What can hang from each mark
z_185: z_197 z_223
z_363: z_651
z_295: z_333 z_571
z_75: z_333
z_571: z_295 z_333
z_177: z_333 z_975
z_197: z_185
z_506: z_901 z_904
z_651: z_333 z_363
z_904: z_333 z_506
z_975: z_177
z_333: z_177 z_223 z_295 z_505 z_651 z_901
z_223: z_185 z_333
z_901: z_333

Known rows, with every way that one mark hangs from another
z_177[z_333[z_295 z_505] z_975]: [  1   7  -2   3   7   4 -30   3 -12  27  -4   6  -6 -17   6  -3  -2   3
 -17  -6 -17  11  13  10  -2  13   1  16  10   3 -20  -6  17 -23   4   0
 -12  -2  -8   2   0  27   7  11  -5  -3 -17]
z_904[z_333[z_295 z_901] z_506]: [ 34  15  14  11  -3  -5 -23  -9 -13   3  -1   5   9  -3 -17  -4 -17   7
  -7   4 -15   2  16  26  -5  10  11  12   2  -3   3   2  -5 -31   2  -7
  -1  -7  -3   4  12   2  -5  16  21  -4 -16]
z_975[z_177[z_333[z_223 z_295 z_505 z_651[z_363] z_901]]]: [ -4   7  16   6  -4   2 -10   8 -15  19 -22   2 -10 -29  -9  11 -10  11
 -16  -2 -32  21  21   7   7  17   1  21  -3   5 -16  -8  26 -27   3  -2
  -1  -2   1  19  -2  22  13  15  15   0 -22]
z_185[z_197 z_223[z_333[z_177]]]: [  4 -15 -10  -1  -4   0   3 -19  10 -12  16  -4   6   2  13 -12  -3 -18
  -2   5  -6   8   1  -4  -3   8   1 -12  14  -6  13  -3   0  11  -2  12
  10   6   0  -2   4   5 -11   3  -2   4  11]
z_904[z_506[z_901]]: [ 31   3   8  11   0   1  -6  -9  -2  -7 -10  12  14   2 -20  -8  -7   8
  -2   3  -2  -3   3  22   0   5   2   4  -6  -5   5  -3 -12 -15  -7   2
  -1  -9  -8   5  22  -9  -6  14  17  -4  -3]
z_975[z_177[z_333[z_295 z_505 z_651[z_363] z_901]]]: [ -7  12  24   8  -5   7 -14   5 -20  17 -21  -6  -5 -22 -12  13 -18   7
  -8   8 -37  18  23  16   4  11  10  20   6   3 -16  -8  24 -25  -2  -1
  -6  -2   4  11   6  26   7  10  11   0 -31]
z_651[z_363]: [-10   3   2   4  -5  -1  14   4  -2  -5  -4  -2   0   0  -7   4  -4   2
   2   4  -5   2   5  -3   5  -3   3  -9  -3   0  -3  -2   6   7  -6  -2
   8  -2   6  -1   2  -3   2  -2  11   1  -4]
z_177[z_333[z_295[z_571] z_651[z_363] z_901] z_975]: [-13  20  25  13  -9   9 -12  10 -27  10 -22  -7  -6 -16 -15  10 -17  11
  -2   8 -32  20  17  10   1  14  11  17   9   6 -18  -7  18 -32  -1  -1
  -5  -4  13   8   6  19  14   9  10   4 -32]
z_904[z_333[z_295 z_651] z_506[z_901]]: [ 32  13  19  13 -17  -1 -13  -8  -7  -4 -16  13   7  -4 -20  -1 -18  17
  -1   6 -16   5  14  27  -4  15  14   9   2  -6  10  -7  -1 -30   1  -3
  -9 -10   1  10  17   0  -8  15  30 -10 -19]
z_363[z_651[z_333[z_177[z_975] z_223[z_185] z_505 z_901]]]: [ 24  -4  -4   9  -2  -4 -13   0  -6   2   7   7   6  -8   7  -1 -20   1
  -9   2 -25  21  20  -5   2   8 -13   6  -8   5 -15  -3  25  -6 -19  11
  31 -12 -16   8 -15   7  -1  15  13   8  -6]
z_197[z_185[z_223[z_333[z_177 z_651]]]]: [ -4 -16   1  -1 -17   4  10 -17   6 -15   6  -7   4   0  10   0  -5 -17
   4   9 -12  12  -1  -5  -5   6   7 -10  17  -3  18  -5   8   8  -4  12
   6  10   8   5   0   9 -11  -1   1   5   4]
z_223[z_333]: [ -8  -8  -6   1   7   0  -1   1   1  -2  -1  -8   1  -5 -10  -2   2   0
  -6   1   3  -4   4  -6  -5   6   6   1  11  -4  -2   3  -1   3  -2   0
  -8   6   7   4   5   7   0   0   0  -5   3]
z_75[z_333[z_177 z_295 z_505 z_651[z_363] z_901]]: [  0   7   0  11 -10  10  -7   2 -37   8  -1  -9   5 -11 -14  15 -22   4
  -7  16 -45  24  21   9   2   3  -1  17   5  -2 -12   3  27 -24  -5 -12
  19  12  12  14  -3  34   5  10  23   3 -21]
z_571[z_295 z_333[z_223[z_185[z_197]] z_651[z_363] z_901]]: [ -9   7  22   9 -42  -9  21   5 -20   4  -1   0  -7 -16   0  -5 -16  10
  28  -5 -33  14   9  -2   0  11  -4   9  -5   5  22  -4  19 -17   6   0
  21  11   8   2 -11 -13   1   0  15  16  -9]
z_506[z_901[z_333[z_223 z_295 z_651]] z_904]: [ 33   7   7   8 -13  -8 -11  -2  -3  -3 -16  21   5 -12 -16  -4  -9  26
  -6  -2  -9  11  16  17  -1  24   2   9 -10  -7  12  -7  -1 -31   4   0
 -11  -7  -1  15  13  -8  -3  17  36  -9  -6]
z_333[z_223 z_295[z_571] z_505 z_901]: [ 13   4 -14  12   5  -2 -21  10 -25  24   1   2  -4 -27   2 -12  -3  14
  -7 -19 -26   9  16  -4  -2  21 -14  16 -12   0  -6   8  23 -29  14  -9
   4  17   4  10  -8  10  20   7   3   3  -5]
z_651[z_333]: [  2   2   0   8  -2  -2  -1  -1   3   4   6  -2   2   0   1  -3 -14   7
   3   3  -4  -2   1   3 -10   2   1   3   3  -4  -1  -1   6  -1  -4   3
  -4  -4  -5   0  -6  -6  -5   6   3  -2  -5]
z_295[z_571[z_333[z_177[z_975] z_223 z_505 z_651 z_901]]]: [ 17   7   4   5  -2   4 -31  15 -37   8  -5   1   1 -15  -6   8 -13   6
  -8  -5 -34  34  22  -9   3  16 -15  33   2   4 -15  -2  22 -39  -1   4
  12   7   1  24  -6  22  13  16   5   5 -20]
z_185[z_197 z_223[z_333[z_177[z_975] z_295 z_505]]]: [ 13 -12 -20   1   2   2 -23 -13  -7   5  10   0   3 -15  24 -15  -7 -18
 -12  -3 -23  16  18  -4  -1  16  -6  -3  16  -5  -2  -1  16  -1  -4  15
   8   9  -5  -1  -3  23  -4   6  -8   5  -1]
z_75[z_333]: [-4  0 -2  3  0  3  0 -1 -6  4 10  0  0 -5 -8 -1 -3 -1 -2  4 -5  4  0  6
 -6 -3 -2 10  8 -3 -3  6 -2 -8  0 -6  2  9  4  1 -5 11 -1  4  7 -1 -1]
z_904[z_333[z_177 z_223[z_185] z_295 z_505] z_506[z_901]]: [ 57   1 -10  10 -10  -8 -25 -13  -2   9  10  29  10  -8  -3 -16  -4  10
 -17  -9 -19  13  18  16  -1  23  -6   4 -10  -5   9  -5  14 -30   3  -6
  19  -9 -17  10   8   7  -2  24  27  -7   0]
z_295[z_333[z_505]]: [  5   3  -1   7  -5  -2 -13  10 -17  17   9  -3   1 -10  -5  -4  -5   4
   5  -8 -16   7   8   1  -6   4  -2  11   7  -4  -4   0  13 -13   4  -5
  -3  15   0   0  -3  10   3   3   2  -1 -10]
z_185[z_197 z_223[z_333[z_295 z_651]]]: [-11 -11   2   3 -21   0  10 -11   0   0  -3  -9  -8 -16  15 -10  -9  -6
  11  -1 -18   3   4  -2  -6  15   7  -7  14  -6  21  -3  10   3   8  10
  -7  16  12  -1  -5   5  -8  -6   1   4  -1]
z_177[z_333 z_975]: [ -4   5  11  -2   6   4 -16  -1   2   6  -5   5  -4  -2  -2   3   1  -3
 -13   3   0   9   1   9  -1   4   5  11  12   5 -15  -8  -3 -13  -2   6
 -10 -12  -8   1   5  12   1  10  -4  -2 -10]
z_901[z_333[z_177 z_223 z_505 z_651[z_363]]]: [  6   1  -2  -1 -11  -3   4   6  -5  -6  -4   8  -3  -5  -3  13  -6  10
 -12   4 -19  27  18 -13  10  10  -1  -3  -6   3  -2  -7  22  -6  -2  -4
  17  -4   6  15  -3  10   4   6  27  -5 -12]
z_197[z_185[z_223[z_333[z_651 z_901]]]]: [ -4 -12  17   5 -19   1  12 -16   0 -10  -2 -15   2 -12   1  -3 -15 -12
  14   6 -18   3   1   8  -8   5  11  -3  11  -4  23   1  -2   2   0  14
  -7  15  12   1   3  -1 -15  -2   6   8  -1]
z_75[z_333[z_223 z_505 z_901]]: [  9  -4  -6   6   5  -1  -9   1 -16  14   8   2  -2 -20  -8  -3  -6   5
 -11  -6 -18  10   8   8  -3   4 -13  21  -6  -2  -6  10   5 -22   6  -7
   7  17  -1  11  -9  14   4  13  14   1   1]
z_363[z_651[z_333[z_177 z_223 z_295[z_571] z_505 z_901]]]: [ 17   7 -20  22   4  -2 -18  10 -26  16  10   1   5 -16  -2  -7 -22  20
 -11  -6 -36  19  24 -12  -6  22 -13  12  -8   1 -19   0  41 -26  -1  -8
  23   3   2  14 -14  14  18  13  16   2 -12]
z_223[z_185[z_197]]: [  3  -6   6  -1 -21  -4  12 -12   9   2  11   4  -4  -2  19 -11  -2 -10
  17  -3  -6  -3  -5   3   0   2  -1 -11  -1   1  22  -2   1  11   2   6
  13   2  -6 -15  -5 -11 -11  -6  -4   9   6]
z_975[z_177[z_333[z_223 z_295[z_571] z_505 z_651[z_363]]]]: [-14  10   5   9  -5   4  -8  18 -14  24 -18   7 -16 -33  -3   2  -1  17
 -13 -11 -30  22  21  -8   3  24  -1  14   1   4 -18  -9  39 -25   9  -6
  -1   6   9  17  -7  21  25   8   8  -3 -21]
z_223[z_185[z_197] z_333[z_177]]: [  5 -14  -8  -3  -9   0   3 -16   8  -6  16  -3   6   3  10  -8   0 -16
   2   4  -5   3  -1  -7  -2   9   1  -9  12  -2  14  -1   3  12  -5   6
  18   2  -3  -4   3   5 -10   0  -5   5  11]
z_185[z_197 z_223[z_333[z_505]]]: [ -1 -15  -7   4  -6  -2   4 -12   7   4  10  -6  -2 -17  15 -20  -6 -10
   5  -6 -14   0   6   1  -7  10   0  -9   9  -8  15   1   7  10   6  10
  -3  20   3  -7   0   3 -11  -3  -3   3   5]
z_975[z_177]: [  5   1   6  -3   9   1 -11   0   4  -2  -6   3   1  -4   1   2   1  -6
  -6   2   0   5   8   1   4   0  -1   7   4   0  -8   0  -2   0  -7   8
   0  -5  -5   3   0   3   2   3  -6   0  -4]
z_185[z_223[z_333[z_295 z_651 z_901]]]: [ -4  -6   9   7 -10   1  -1  -6 -12  -1  -9 -17   0 -17  -4  -1 -13  -1
   3   5 -23   4  10   5  -7  12   9   6  12  -6   9   3   7 -11   5   7
 -12  14  14   9   2  13  -3   2   7   3  -7]

Rows
[ 18  -4 -10  -3 -18  -9 -17  -2 -12  12  18  16  -2  -9  25  -9   1 -11
  -1 -13 -17  19   8 -11   4  16 -17   9   4   4   5  -5  16 -16  -2   9
  26  -5 -19   2 -16   9   2   8  -4  11   4]	z_571[z_333[z_177[z_975] z_223[z_185[z_197]] z_295]]
[  0   4   6   0   8   5 -22   1  -3  16  -5   5  -5 -11   1  -1  -2   0
 -15  -2  -9  11   9  10   0   7   2  13   9   4 -18  -7   8 -15   0   4
 -11  -5  -9   1   4  19   1  10  -5  -3 -14]	z_177[z_333[z_505] z_975]
[-20  13  16  13 -22   2  11  19 -26   2  -6  -9  -5  -8 -17   7 -13  14
  19   1 -24  13  11  -9  -2   5   5   7   7   0  -1  -6  21 -14   0  -5
   2  10  21   6  -2   3  11  -5  13   2 -21]	z_295[z_571[z_333[z_651[z_363]]]]
[ 14   3   3  -2  -7   3 -13  -2  -8  -2   0   1   2   3  -1  10 -10   4
  -6  10 -19  22  16  -1   1   7   5   6   6   1   0  -5  13 -11   0  -2
   3  -2   3   8   3  17  -4   4  13  -6 -17]	z_901[z_333[z_177 z_505 z_651]]
[  1  -1   1   6 -23   1   9  -1 -21   2   5   1  -1 -12  -5  11  -9   0
  -3   8 -32  22   9  -1   4   6  -7   9  -3   3   2   2  22 -19  -3  -8
  32   5   6  15 -13  20   7  11  25   8  -3]	z_75[z_333[z_177 z_223[z_185] z_295 z_651[z_363] z_901]]
[  9   2  18   2 -22  -3  -2   7 -18  -9  -4   2   3  -6  -7  17  -9  -6
   3   5 -26  31  11  -6   9   3  -5  10   1   6  -6  -7  13 -15 -15   9
  29  -6  -3  14  -7   9   3  14  17  11 -11]	z_295[z_333[z_177[z_975] z_223[z_185] z_651[z_363] z_901]]
[  1   4  -6  10  -3   0   5  -2  -2  -7   9  -2   9  10  -4   7 -17   3
  -4  13 -11  10   7  -4  -3  -1   0  -6   3  -3 -11  -6  16   3 -16   0
  17 -12  -3   4  -2   1  -1  10  13  -1  -7]	z_651[z_333[z_177] z_363]
[-16   6   7   5 -18   2  14   8 -14   1 -16  -5  -7  -9  -4  12  -9   9
   6   5 -20   7   9  -5   5   4   6  -4  -1   1  -1  -4  20  -3  -2  -5
   4   1  14   6  -5   6   7  -5  13   2 -14]	z_333[z_295 z_651[z_363]]
[ 16   5   5  -1  -7  -1 -28   8 -34   4  -6   3   2  -9  -3  15 -11   1
 -12   0 -26  28  16  -5   6  14 -11  31   5   5 -13  -3  14 -38  -4   5
  10  -5  -6  24  -8  22   8  17   8   5 -14]	z_571[z_333[z_177[z_975] z_223 z_295 z_651 z_901]]
[ 34   0 -10   2  -7  -8 -24  -8  -8  14  17  11   2 -10  10  -6  -6   0
 -14  -8 -26  17  18   4  -1  19  -7   8  -7   0   4   1  20 -23   8  -7
  21   0 -10   7  -8  16   2  15  14   1  -1]	z_904[z_333[z_177 z_223[z_185] z_295 z_505 z_901]]
[  8   4  -3   7   5   2 -10   1  -3 -11   3   3   9   9   0   7 -19  -1
  -9  15 -10  17  14  -7   0   0  -2   0   7   2 -23  -8  14   1 -24  11
  18 -21  -7   4  -8   7  -2   9   9   1 -12]	z_363[z_651[z_333[z_177[z_975]]]]
[ 23  -7  -8   0 -14  -7  -5 -15  -6   7  15   9   3  -6  21  -8  -3 -10
  -1  -7 -18  11   2  -1   5  14 -13   1  -9   4  15   0  10 -11   4   1
  30  -2 -14   1  -9   2  -1   8   2  13  12]	z_333[z_177 z_223[z_185[z_197]] z_295 z_901]
[  8   6  14   3  11   6 -28  -2 -11  15  -7  -1   0 -11  -6   2 -11  -1
 -15   3 -17  12  12  20  -1   6   3  22   6   4 -18  -4   2 -24  -1   5
 -10  -5 -10   3  10  19  -1  16  -1   1 -19]	z_177[z_333[z_505 z_901] z_975]
[ -5   7  13   5 -17  -1   8   7  -8  -1 -11  -2  -4  -8  -8   9 -15  12
   5   8 -22  14  19   0   4   3  11  -4   0  -1   2  -5  16  -2  -2  -3
  -1   1  14   2   2   5  -3  -3  23  -5 -23]	z_901[z_333[z_505 z_651[z_363]]]
[-12  -1   4  10  -8   4   0   8 -27   8 -18 -19  -1 -23 -18   9 -19  11
  -2   7 -35   6  23   0   0  12  10   8   5  -5  -6   3  24 -10  -2  -6
  -5  15  20  12   5  21   5   1  16   0 -20]	z_223[z_333[z_295 z_505 z_651[z_363] z_901]]
[  1   7   7   4 -11   6 -11  14 -27  -1  -8  -3   4  -4  -8  19 -13  -1
  -2   9 -31  31  20  -7   7   1   0   9  12   2 -19  -9  24 -11 -16   4
  15   1   4  12  -2  22   4   8  11   3 -25]	z_295[z_333[z_177[z_975] z_505 z_651[z_363]]]
[-20   9  28   1  -7   7   6   4   3  -2 -20  -1  -7  -7 -13  16  -6   2
  -5  12 -12  15   9   6   5   2  14   7  10   4 -12 -13  10  -6  -7   4
  -5 -12   5   8   6  12   3   5   9  -3 -20]	z_975[z_177[z_333[z_651[z_363]]]]
[ 14  -2  12   8 -28  -8  15   1   3  -1  -9  13  -4 -17  -6  -2  -9  17
   7  -3 -21  14  17   4   4  13   1  -8 -15  -2  16  -8  15  -6   0   2
   8  -3   4   3   3  -7  -5   3  34  -3 -10]	z_506[z_901[z_333[z_223[z_185] z_505 z_651[z_363]]]]
[ 11  -7   6   2 -29  -5   3  -6 -12  19  -3   3 -11 -26  22  -7 -10   3
  11 -12 -33   9   7   2   3  16  -9   6 -13   3  21   0  22 -13  13   2
  13  14  -4   2 -15   1  -3   1   5  12  -2]	z_333[z_223[z_185[z_197]] z_295 z_505 z_651 z_901]
[-15  10  15   5  -7   7  -8   8 -12  18 -19   0 -10 -21  -5  10  -9   9
  -9   4 -30  17  20   6   4  12  10  12   9   2 -17 -11  30 -16  -1  -3
  -7  -2   5   9   1  26  10   5   7  -3 -28]	z_975[z_177[z_333[z_295 z_505 z_651[z_363]]]]
[  5   8  23   2  12   4 -21  -6   0   5  -6  -2   3  -5 -12   5  -7  -4
 -13   7  -8   8   8  20  -1   5   7  22   9   3 -13  -4  -7 -20  -2   5
  -9 -11  -9   5  12  13  -1  15  -1   0 -13]	z_975[z_177[z_333[z_901]]]
[ 17  -6  -8   0  21   6 -33  -3 -17  -2  -3  -9  13  -6  -9   5 -10 -10
 -23   9 -17  16  21   0   1   8  -2  16  12  -2 -21   4   3 -11 -14   8
   5   0  -4  13  11  27   0  16  -1   0  -9]	z_223[z_333[z_177[z_975] z_505 z_901]]
[ 18   4  -7   2   5   2 -32   7 -21   8   8   2   9  -2   0   4  -5  -7
 -10  -1 -19  24  15  -2   0   4  -8  16  13  -1 -20  -3  13 -17 -10   5
  10   2  -9   7  -1  23   3  12  -3   1 -13]	z_295[z_333[z_177[z_975] z_505]]
[ 14   3 -13  -3   8   4 -27  -1 -14   2   1   6   6   2   9   5   0  -8
 -17   4 -10  16  12  -5   6   6  -7   7   8   2 -18  -2   9 -12 -10   5
  12 -10  -9   7  -3  20   7   9  -5   2  -6]	z_333[z_177[z_975] z_295]
[ -1  -3   6   5  -6   5  -7  -5 -18 -14 -13 -14   7  -8  -5  11 -17 -11
  -9  17 -30  23  22  -2   5   9   6   1  15  -2 -10  -3  13  -8 -15  14
  10  -2  11  14   5  23   1  10  12   6 -15]	z_185[z_223[z_333[z_177[z_975] z_295 z_651[z_363] z_901]]]
[  2  -2  30  -4 -22  -1   1 -11   6   4 -10   8 -11 -14  12   2  -7  -6
   2  -1 -15  16  -3  11   4  11   0  11   0  10  11 -10  -1 -16   4  14
   5  -8 -12   2  -4  -1 -10  11   3  11  -5]	z_177[z_333[z_223[z_185[z_197]] z_651 z_901] z_975]
[ -3  15  17  14 -15   6  -3  12 -36  -6  -2 -13   8   2 -23  14 -21   7
  10  12 -34  24  16  -3   1   6   2  16   7   2  -7  -5  19 -25  -6  -5
  16   3  16  13   7  13   9   6  16   7 -24]	z_295[z_571[z_333[z_177 z_651[z_363] z_901]]]
[ 39  11  -2  -1  10   1 -37  -6  -3  -6   2  17  13   3  -5   1 -11  -2
 -21   9 -11  22  24  15   1   9   0   8   5  -4 -12  -5   3 -18 -12   3
   6 -11 -12   8  10  11  -8  21  15  -6 -12]	z_506[z_904[z_333[z_177[z_975] z_505]]]
[ 32  13  21   8  -1  -4 -16 -11  -3  -7  -2   5  11   4 -21  -1 -17   3
  -5   8  -8   3  11  26  -3   3  12  10   1  -1   5   1 -14 -22  -2  -3
   0 -10  -4   4  15  -6 -11  16  22  -4 -13]	z_904[z_333[z_901] z_506]
[ -1   3   4  -1  -5   9  -5   6 -15  -7 -16   0   2  -2   0  19 -11  -3
  -9  13 -24  27  19  -7  13  -1  -1   0   2   4 -17  -8  22   0 -17   6
  17  -6   3  12  -1  19   3   5   8   2 -19]	z_333[z_177[z_975] z_505 z_651[z_363]]
[ 25  -1  -5   3  12  -2 -23  -4  -5  -5   3   5  10   1   2   6 -15  -1
 -19   5  -8  19   9  -1  -1   7 -13  16  -2   2 -17   0   3 -17 -14  12
  14 -16 -19  16  -7   3   0  25   6   3  -3]	z_651[z_333[z_177[z_975] z_223 z_901]]
[  9   6 -12   4  -4  -2 -21   5 -25  11  15   0   7   3  -2   1  -5   0
  -5  -1 -16  12   9  -4  -3  10  -5  15  12  -2  -7  -4  16 -23   0  -6
   9   0  -3   7  -3  21   7   7   1   0  -8]	z_571[z_333[z_177 z_295]]
[ 29   6 -19  14  13   0 -41   6 -27  19   6   4   6 -18   8  -7 -18  10
 -19  -8 -32  24  24  -6  -6  22 -18  23  -2   0 -23   4  29 -34  -3   2
  13   1 -11  17 -12  18  16  23   0   3 -13]	z_651[z_333[z_177[z_975] z_223 z_295[z_571] z_505 z_901]]
[  6  11  13  10  -9   3 -12  17 -31  -7  -9  -2   4  -9 -17  16 -11   4
  -2   3 -29  36  17 -12   6   9  -7  17   4   6 -18  -4  17 -28 -10   3
  21   1   9  22  -3  12  16  15  17   8 -18]	z_295[z_333[z_177[z_975] z_223 z_651[z_363] z_901] z_571]
[ 20 -12  -2  -1   0   3 -21 -14  -8   0   8  -5   9  -8  10  -6 -12 -19
  -6   6 -23  13  16   4   2  10  -4   6  10  -2   0   2   5  -1 -12  14
  18   2 -10  -2   6  16 -12   9  -6  10  -2]	z_223[z_185[z_197] z_333[z_177[z_975] z_505 z_901]]
[  8  -5   6   2 -19   0  10   0 -11  -2  -5   0   0  -9   1  11  -9   1
  -1   3 -30  21  12  -6  11   5  -7   0 -14   5   4  -4  26  -4  -5  -1
  31   1   1  14  -5   9   2   8  18   9  -4]	z_333[z_177 z_223[z_185] z_505 z_651[z_363] z_901]
[  2   6  13   4 -11   3  -6   1 -21   5 -14  -9  -1  -9  -5  10 -14   6
   4   5 -23   7   8   8   0   6   5  13   0   1   2   1   8 -19   3  -2
  -4   3   7   8   0   9   2   2   7   4 -14]	z_333[z_295 z_651 z_901]
[ -5 -13   0   0 -14  -3  11 -11  10   0   9  -4  -2  -7   9 -13   0 -10
  11  -2  -3  -7  -2  -3  -5   8   5 -10   9  -4  19   1   0  14   0   6
   5   8   1 -10   0  -4 -11  -5  -5   5  10]	z_223[z_185[z_197] z_333]
[  3  -5   0   1 -18 -12   4   6  -3  11  14   9  -6 -10   5  -8   6   3
   8 -16  -3   3  -1  -9  -2   9 -10   7  -3   1  11  -2   9  -9   6   0
   9   5  -7   2 -13  -3   3   2   3   4   7]	z_571[z_333[z_223[z_185]]]
[  2  -1 -19  15  -4  -8  -1  11  -9  20   4   7  -7 -21   7  -9 -14  21
  -6 -12 -20   5  16 -13  -4  16  -9   1  -9  -1 -11  -2  36  -8   0  -5
   8   3  -1   7 -22   4  10   4  16  -3  -6]	z_363[z_651[z_333[z_223 z_295 z_505]]]
[  2   5 -13   5  -5   5 -13  18 -26   8 -14   8  -6 -20   7   8  -3  10
 -14  -6 -32  32  24 -23  11  17 -13   5  -5   6 -21  -4  40 -18  -3  -2
  21   4   8  21 -13  22  24   7   8   2 -16]	z_333[z_177[z_975] z_223 z_295[z_571] z_505 z_651[z_363]]
[ -5  15   4   5 -13   5 -15  17 -36   4  -9  -1   2  -5  -7  10 -15   7
   1   7 -36  31  27 -10   4   6  -3  18  12   3 -18  -8  31 -22 -10   0
  15   4   8  14  -4  22  11   7   6   4 -29]	z_571[z_295 z_333[z_177[z_975] z_505 z_651[z_363]]]
[ 16  -7 -14   6  -5  -5  -7   3   2   4   9  13   1  -8  15  -4 -11   2
 -10  -2 -17  19  16 -15   2   8 -14  -2  -6   4 -14  -7  31   2 -17  11
  31 -12 -15   6 -20   7   2  11   9   4  -2]	z_363[z_651[z_333[z_177[z_975] z_223[z_185] z_505]]]
